Known rows, with every way that one mark hangs from another:
viga{mina}: [ 11.1  19.9 -23.6  11.3 -14.3  -6.6 -27.2  10.6 -12.9   3.3 -22.1  54.4
  15.9  -7.7  19.3  -3.4]
mina{fube gafeb mivod viga{ruren}}: [-35.1  -0.4 -33.2  -5.9  -3.0  14.5 -20.2  34.9  16.8  60.8  34.8  16.4
 -19.0  14.5  -4.2 -26.2]
gafeb{ruren{fube mivod{mina}}}: [ 43.2 -15.2  28.4  -6.8  18.7   1.4  28.6  16.0   6.1 -41.4 -54.7 -74.7
  -4.2 -20.2 -23.6   4.3]
mivod{mina}: [ 61.0 -10.0  -0.1  20.9  -9.5 -16.4  -9.9  -7.5 -15.2 -24.2  -0.6  67.4
   8.2  -4.2   8.3  -2.3]
ruren{fube mivod viga{mina}}: [-51.8   7.2 -19.2 -11.3   6.5  -6.2   0.5 -49.8   0.0   8.3   8.7 -40.7
  12.0   6.8  14.0  -7.2]
gafeb{ruren}: [ 28.8  -5.5   7.9   3.9   5.1   2.0   8.2  27.9 -15.8  -4.6 -67.2 -20.7
   9.3  -7.2   5.2   5.6]
mina{fube gafeb viga{ruren}}: [-40.5  -5.9 -26.9  -0.8  -8.5  28.3 -40.9  13.6   7.4  71.8  11.3   9.1
  -7.9   9.4 -19.4 -16.1]
gafeb{ruren{fube{mina}}}: [ 36.0  -4.5  37.7   8.0   4.0   2.6   2.9  13.2 -11.2 -13.6 -59.1 -84.0
   2.5 -18.1 -37.9  30.6]
mina{gafeb{ruren} mivod viga}: [-25.5  -2.7 -23.0 -13.9   4.2 -17.4  13.2  30.0  15.3  20.0   1.1  27.8
   0.4  14.5   6.7  -9.3]
viga{mina ruren}: [ -5.5  19.9 -21.2  -3.6  -7.3 -10.2 -33.6  39.9 -13.1 -10.7 -34.0  39.2
  13.9 -14.9  11.2 -12.4]
mivod{mina{gafeb{ruren} viga}}: [ 15.1 -23.7  -2.3   2.6  -3.5 -29.8  -8.5  -8.3   6.3 -21.7   0.0  56.8
  16.9  -1.7 -23.2  10.9]
gafeb{ruren{fube mivod viga{mina}}}: [-35.2  -6.6   3.3 -15.9  17.2 -13.3  15.3 -19.6   1.6 -20.2 -41.4 -78.2
  17.9  -6.4  -8.1  12.2]
fube{mina{mivod viga}}: [  2.6  23.0  -6.4  -2.5  -8.0 -31.2   5.2 -21.1  -9.7 -24.9  48.4  68.7
  11.6  15.6  31.1   9.4]
mina{fube}: [ 31.8  -0.2  -8.6  26.9 -10.5  38.8 -23.5   6.5 -14.8  54.5 -13.2  -8.2
 -11.6   1.7   6.2  -7.8]
mivod{mina{fube viga}}: [ 33.8 -16.4 -14.9  16.8 -10.2  -8.8 -28.5 -39.2  -1.3   7.5  27.4  59.6
  11.9   5.2 -16.0   4.0]
ruren{fube mivod{mina{gafeb}} viga}: [-24.2 -20.5   1.1  -1.7   8.3  -9.0  11.2 -50.7   5.1  -2.4  33.6 -31.0
  -3.7   7.5  -2.6  -7.8]
ruren{mivod{mina{fube gafeb viga}}}: [  3.1  -6.4 -10.0  -4.2   4.3   8.1   9.4 -14.0  14.6 -15.1  36.8  43.3
  -7.4   2.8  14.4 -19.1]

Rows:
[-16.6  14.5  13.1 -12.6   2.8  13.8  13.6 -17.4  12.0  -1.5  20.9 -40.0
 -13.7   0.4  -6.1  -1.8]
ruren{fube{mina{gafeb viga}} mivod}
[ 46.7 -24.0  15.6  16.8  -2.9 -16.2  -1.9  21.2  -2.5 -32.0 -20.4  36.4
   3.1 -15.5 -18.5   8.6]
mivod{mina{gafeb{ruren}}}
[ 12.0   2.9 -15.2 -14.7   6.4 -14.8  21.0 -26.0   3.7 -42.3  24.5  67.6
   8.5   7.9  38.6 -21.7]
ruren{mivod{mina{viga}}}
[ 21.0  18.4  26.5  -3.1   4.8  19.2  21.2  -7.4  -2.5 -19.7  -1.5 -59.1
 -16.5  -8.7   6.6  -1.8]
ruren{fube{mina} mivod}
[ 15.0   4.7  33.7  11.8  -5.3  -6.3   3.7  20.0 -13.6 -34.9 -10.1   6.4
   1.6 -12.5  -3.7  27.2]
fube{mina{gafeb{ruren}}}
[-24.9 -16.6 -11.1   3.9  -2.6  22.8 -22.5   5.2  12.0  56.5 -12.1 -20.9
   0.0   4.9 -33.4   7.9]
mina{fube gafeb{ruren} viga}
[ 17.4  -0.5 -12.1  24.4  -7.6  34.6  -6.3  48.4   5.6  59.7  19.6   0.7
 -35.6   3.3   8.4 -21.9]
mina{fube gafeb mivod}
[-24.0  -7.4  29.4 -13.2  19.3 -13.5  29.9 -32.1  -7.2 -39.2 -19.9 -88.2
  11.7  -2.5  -5.1  24.6]
gafeb{ruren{fube{mina} mivod viga}}
[ -4.3  18.4  11.7 -14.8   4.9   8.2  15.5 -31.1   4.8 -11.5  15.8 -40.9
  -5.0   2.4   2.5  -0.1]
ruren{fube{mina{viga}} mivod}
[-21.2  23.1   1.3 -19.7   0.0 -18.9   2.8 -18.6 -10.6 -44.4  28.6  45.4
  15.1   7.0  28.1   3.0]
fube{mina{viga{ruren{mivod}}}}
[-23.3   2.7  28.1  -1.9   3.7 -16.7  20.3  -9.2 -11.0 -50.7  15.7   2.9
   8.0  -2.6  17.2  23.1]
fube{mina{gafeb{ruren{mivod viga}}}}
[ 29.0   9.0  21.5  17.7  -9.5   9.1  -4.1  19.3  -2.0  20.1   7.5 -41.1
 -22.7  -7.0 -21.8   7.9]
ruren{fube{mina{gafeb mivod}}}
[  3.5  -6.9  16.4  -3.2   9.1  26.5  18.3  44.1   8.8  15.6 -50.9 -72.8
 -19.7 -12.9 -15.0  -8.2]
mina{gafeb{ruren{fube mivod}}}
[-37.1 -11.6 -10.0 -10.5   8.3  26.8   0.9   6.5  20.2  33.7  -4.8 -27.8
  -5.8   4.4 -14.4  -3.9]
mina{fube gafeb{ruren{mivod}} viga}
[-17.7  13.2   1.4   3.7 -15.5 -13.6 -14.2 -21.0  -8.1  -4.0  37.1  61.4
  10.4   9.3   7.4  16.2]
fube{mina{gafeb viga}}
[-25.3   7.8 -39.5  -6.2  -7.8  -9.0   0.2  14.8  10.8  46.3  34.5  67.7
  -5.6  24.9  26.9 -25.6]
mina{gafeb mivod viga}
